Each row was made from one small tree. Brackets hold a mark, then the marks that hang from it, in alphabetical order. Every link used is in the known rows. Write each row's tree.
Known rows:
(gilef defasi fose vedo): [ -7.7  -8.0  -1.5  18.5 -30.6  22.8   4.0  10.7  10.0   0.4  -5.5 -24.3
   6.7   0.5  10.5 -16.3  21.7 -10.6  -6.8]
(bimag (gilef defasi fose mugo (vedo nikod))): [  5.8   5.4 -19.1   4.9 -14.3   9.8   1.2  13.0   3.5   9.7 -21.3  -5.8
  13.8  14.2  -4.3   6.1   6.8 -15.8   2.2]
(fose (gilef mugo)): [ -3.5   3.9   5.6 -10.3  22.3 -23.1  12.4 -28.9   6.5   6.5   2.7   2.1
  -6.2 -20.0  -4.1  -0.5 -11.9  12.1  -2.5]
(gilef mugo): [ -8.2  -3.4  19.6  -4.5  -0.6  -7.0   9.0 -15.6  10.4  10.1   9.9  10.6
 -16.4 -11.3   2.5  -9.0  -8.4  14.2   6.3]
(nikod (vedo (gilef fose mugo))): [ -5.8  -7.7  11.7  -4.3  23.0 -18.0  16.8   1.3  -5.9  -7.9   4.7   2.3
   3.2   7.2  -4.3   4.3   3.2  -3.2  11.4]
(gilef fose mugo zoram): [  0.9   0.0  13.4  -4.2 -31.7   4.9   5.6  -6.5   2.7   5.2 -12.4  -1.2
   2.7   1.3  14.5 -21.0  13.7  13.0 -10.6]
(bimag (gilef defasi (fose nikod) mugo zoram)): [  1.8  13.8 -19.5   1.8 -15.6  -5.6   3.7   2.4  -2.6   7.7 -46.1  -3.7
  10.9  10.8   3.7  -8.8  23.2 -17.2 -10.1]
(fose gilef): [ -7.2   2.9   0.7   0.0  36.3 -21.9   6.0 -31.3  15.3   6.1  14.1  -4.6
  -7.4 -29.5  -6.0   3.1 -12.4   9.5  -9.8]
(vedo gilef (nikod fose)): [ -5.9   6.9   6.9  -0.2  58.1 -27.1 -24.5   3.1   8.7  -3.1  50.7   2.0
 -18.7 -11.0  -8.4  32.4 -33.7  -8.4  16.6]
(zoram (gilef fose mugo (vedo nikod))): [ 27.3  -7.2  -5.3   5.6 -14.6  14.6 -15.0 -10.5   3.2   6.4  22.4   4.2
  -5.1   5.5   5.4  -0.2   6.6   2.0   7.6]
(nikod (vedo (gilef defasi fose mugo))): [ -6.5  -8.6   9.5  -2.6  10.4  -8.2  15.5  15.2 -13.5 -12.5  -4.3  -1.0
   3.8   9.6  -2.6  -6.3  12.2 -15.9  18.4]
(zoram (gilef defasi fose)): [ 15.2 -10.6   6.9  10.1  -4.7  13.5 -18.6  -8.4   2.3   7.5  19.4   0.8
  -9.7 -16.9   4.8 -19.8  29.5 -16.1   2.9]
(bimag (gilef vedo)): [-10.7  -2.0  -2.5   9.9  16.2   3.8   5.7  -8.9  16.4  12.2  -2.6   3.8
   5.9  -4.3 -14.8  16.2  -2.1   7.4 -17.1]
(zoram (gilef vedo)): [ 11.5 -15.8   8.6  12.8   3.2  19.1 -12.3 -17.5   7.3   3.5  31.0   9.1
 -12.3 -11.0  -3.2  -0.9   8.0  11.4  -3.1]
(bimag (gilef defasi mugo (vedo nikod) zoram)): [  4.2   5.2 -12.4   0.6 -22.4  24.0  -0.1  16.3  -8.0  -0.3 -25.0   9.6
   7.8  16.5  -6.4   3.3  -2.8   0.6   1.7]
(nikod (fose gilef)): [-22.2  -1.4   8.1  -7.9  44.0 -36.1  -1.4 -11.1   9.7   7.8  23.0 -10.6
   5.0 -29.6  -5.1  16.0 -13.7   5.0 -26.9]
(zoram gilef): [ 10.7 -12.0  15.3   5.7  19.7   3.1 -16.5 -25.6   9.6   9.2  36.7  17.8
 -22.0 -23.9  -3.6  -4.8   4.9   7.1   1.9]
(vedo nikod): [ -3.4   1.4  -1.6   7.8  23.7  -9.1  -7.7 -17.2  24.5   6.8  36.4   4.8
 -23.9 -17.9   2.1   7.8 -30.2   6.4  10.5]

Which tree is each row?
[-12.2   3.7  -8.0  -4.5  39.1 -27.0 -12.4   1.9   7.7   2.1  28.0 -11.5
  -3.0 -23.4  -2.2  16.5 -26.6 -10.2  -5.4]  (vedo (nikod (fose (gilef defasi))))
[ -0.1   5.2   5.8 -12.8   4.1 -11.1  10.3 -23.0  -2.8   0.3  -9.6   4.1
  -1.1 -13.7  -0.4  -7.6  -6.3  20.3 -10.1]  (fose (gilef mugo zoram))
[ 14.8 -14.0  13.2   2.2 -10.8  18.0  -5.5 -14.5  -1.6   4.5  19.2  15.8
 -10.8  -2.0  -2.2  -5.0   9.2  14.4   4.0]  (zoram (gilef mugo vedo))
[  0.5  -1.9  -5.3  12.3 -15.6  21.4  -4.5  -1.2  12.0  -7.3  14.7  -1.5
  -7.1   3.9   7.2   3.1 -19.3  19.1  -5.0]  (gilef (vedo nikod) zoram)
[  5.1   6.7  14.4  -1.5  15.2 -12.3  -2.0 -10.2   3.4   1.3   9.6   0.5
 -11.1   0.3  -2.4   0.2   4.2  -4.8  20.9]  (vedo (gilef fose mugo))
[ -7.0  -1.9  -0.2   0.9 -11.4  14.1  10.1   9.1  -1.6   8.6 -24.6   6.3
   8.2   6.7 -10.8   0.7   9.1  -3.8  -1.0]  (bimag (gilef defasi mugo vedo))
[  6.0  -1.1 -10.0   7.9 -38.4  18.6   2.2  14.7   3.9  -0.3  -5.0 -16.1
   2.2  14.0  12.9 -11.4   3.7 -10.6  13.4]  (gilef defasi fose mugo (vedo nikod))
[ -3.1  -7.0  10.4  -5.3  -5.8   2.5  14.0  20.8 -21.4 -19.0 -15.1   1.1
   8.4  15.7   1.5 -11.6  16.7  -9.9  11.5]  (nikod (vedo (gilef defasi fose mugo zoram)))
[  0.2   9.1   9.3 -11.3  11.8  -5.3 -22.4  26.3 -17.8 -14.4  16.8   7.0
 -11.6   7.3  -1.1  10.2 -17.6 -11.2  24.0]  (vedo (gilef defasi mugo zoram) (nikod fose))
[ 18.0  14.1  -2.4  -1.2  -8.0   7.4 -16.5  13.2 -10.2 -13.0   1.5   0.0
 -11.9  12.4   5.4  -5.4  -0.9 -16.4  33.9]  (vedo (gilef defasi fose mugo zoram) nikod)
[  1.6  12.0 -25.6   2.3  -3.4 -14.5  14.9 -22.1   1.6  -9.4 -26.4 -13.0
   2.9   5.7   5.1   2.6  -6.3  13.0 -14.3]  (fose (gilef mugo vedo zoram) nikod)
[  4.3   6.0 -10.0  -0.8  -8.3  11.7   1.5   1.2   0.8   4.7 -15.0  13.4
   7.1  14.0  -8.1  14.9 -12.9  14.6  -6.5]  (bimag (gilef mugo (vedo nikod) zoram))
[ -6.6  -2.6 -13.6   1.6 -33.4  -4.9  19.7  13.6 -10.9 -10.8 -38.0 -12.0
  10.6  18.3  19.4 -25.0  22.3 -12.1  -6.1]  (gilef defasi (fose (nikod vedo)) mugo zoram)
[-21.7 -11.2  24.2 -17.5  26.7 -21.9   9.0  23.3 -22.0 -15.4   9.8   9.3
  11.2   8.4  -6.2  14.8  -7.5   7.2  -7.7]  (nikod fose (vedo (gilef mugo zoram)))
[ -4.7   4.4 -22.2  -0.7 -10.4 -11.2  17.6  11.6 -10.2   0.4 -50.8  -2.2
  21.9  17.8   1.9  -5.9  23.5 -17.0 -15.1]  (bimag (gilef defasi (fose (nikod vedo)) mugo zoram))
[  9.0   7.1 -17.9   2.6 -32.0  21.8  -1.4  18.7  -6.4   2.5 -33.1  -3.4
  19.4  20.6   0.3  -0.2  11.7  -8.6  -5.6]  (bimag (gilef defasi fose mugo (vedo nikod) zoram))
[ -3.0  -6.8   3.7   8.0 -46.1  21.9  10.9  13.6   0.6   1.6 -18.2 -17.0
   9.0  11.3  12.1 -21.9  22.8  -6.9   1.9]  (gilef defasi fose mugo vedo)
[ -3.8   3.3  -1.2  -1.7   4.2   0.8   2.3 -10.3  -2.1  -6.5  -8.0  -5.8
  -1.7 -20.5   0.1 -13.7   2.7   2.7  -9.1]  (fose (gilef defasi zoram))
[ 19.6 -12.2   7.0   5.3 -21.1  17.0  -6.8 -12.0  -0.3   7.8  11.1   2.8
   0.5   2.5   4.1  -9.6  23.4   5.3  -2.9]  (zoram (gilef fose mugo vedo))
[ -2.3   3.1 -15.3  10.8  23.4   1.3  -2.5  -7.5  19.8  10.7   8.7   5.1
  -0.1  -2.2 -13.4  25.2 -18.3   3.8  -6.2]  (bimag (gilef (vedo nikod)))
[ -6.1   3.3  -7.1  -5.9 -14.7  12.0  -5.8  29.8 -12.6   0.1 -19.4   4.0
  17.8  15.8  -6.0  13.4  -4.4  -2.7 -11.4]  (bimag (gilef defasi mugo (vedo (nikod fose)) zoram))
[  0.8   9.9  11.6 -13.0  26.4 -16.5 -20.0  11.7  -9.3  -8.8  27.1  10.7
 -12.0   4.7  -2.2  21.8 -27.5   2.6  16.4]  (vedo (gilef mugo zoram) (nikod fose))
[  0.0   0.8  -2.7  -5.1 -26.8  15.6  13.3   0.7 -13.6 -10.8 -26.2  -7.6
   9.9   2.0   1.1 -15.2   7.2   9.7  -7.1]  (fose (gilef defasi mugo vedo zoram))
[ -6.2   6.5  -3.9 -14.3  12.8 -18.3  -9.4   9.0  -7.0  -3.0   9.3  -4.3
   1.9 -10.7   3.1   8.4 -21.4  -1.2  -5.7]  (vedo (nikod (fose (gilef defasi mugo zoram))))
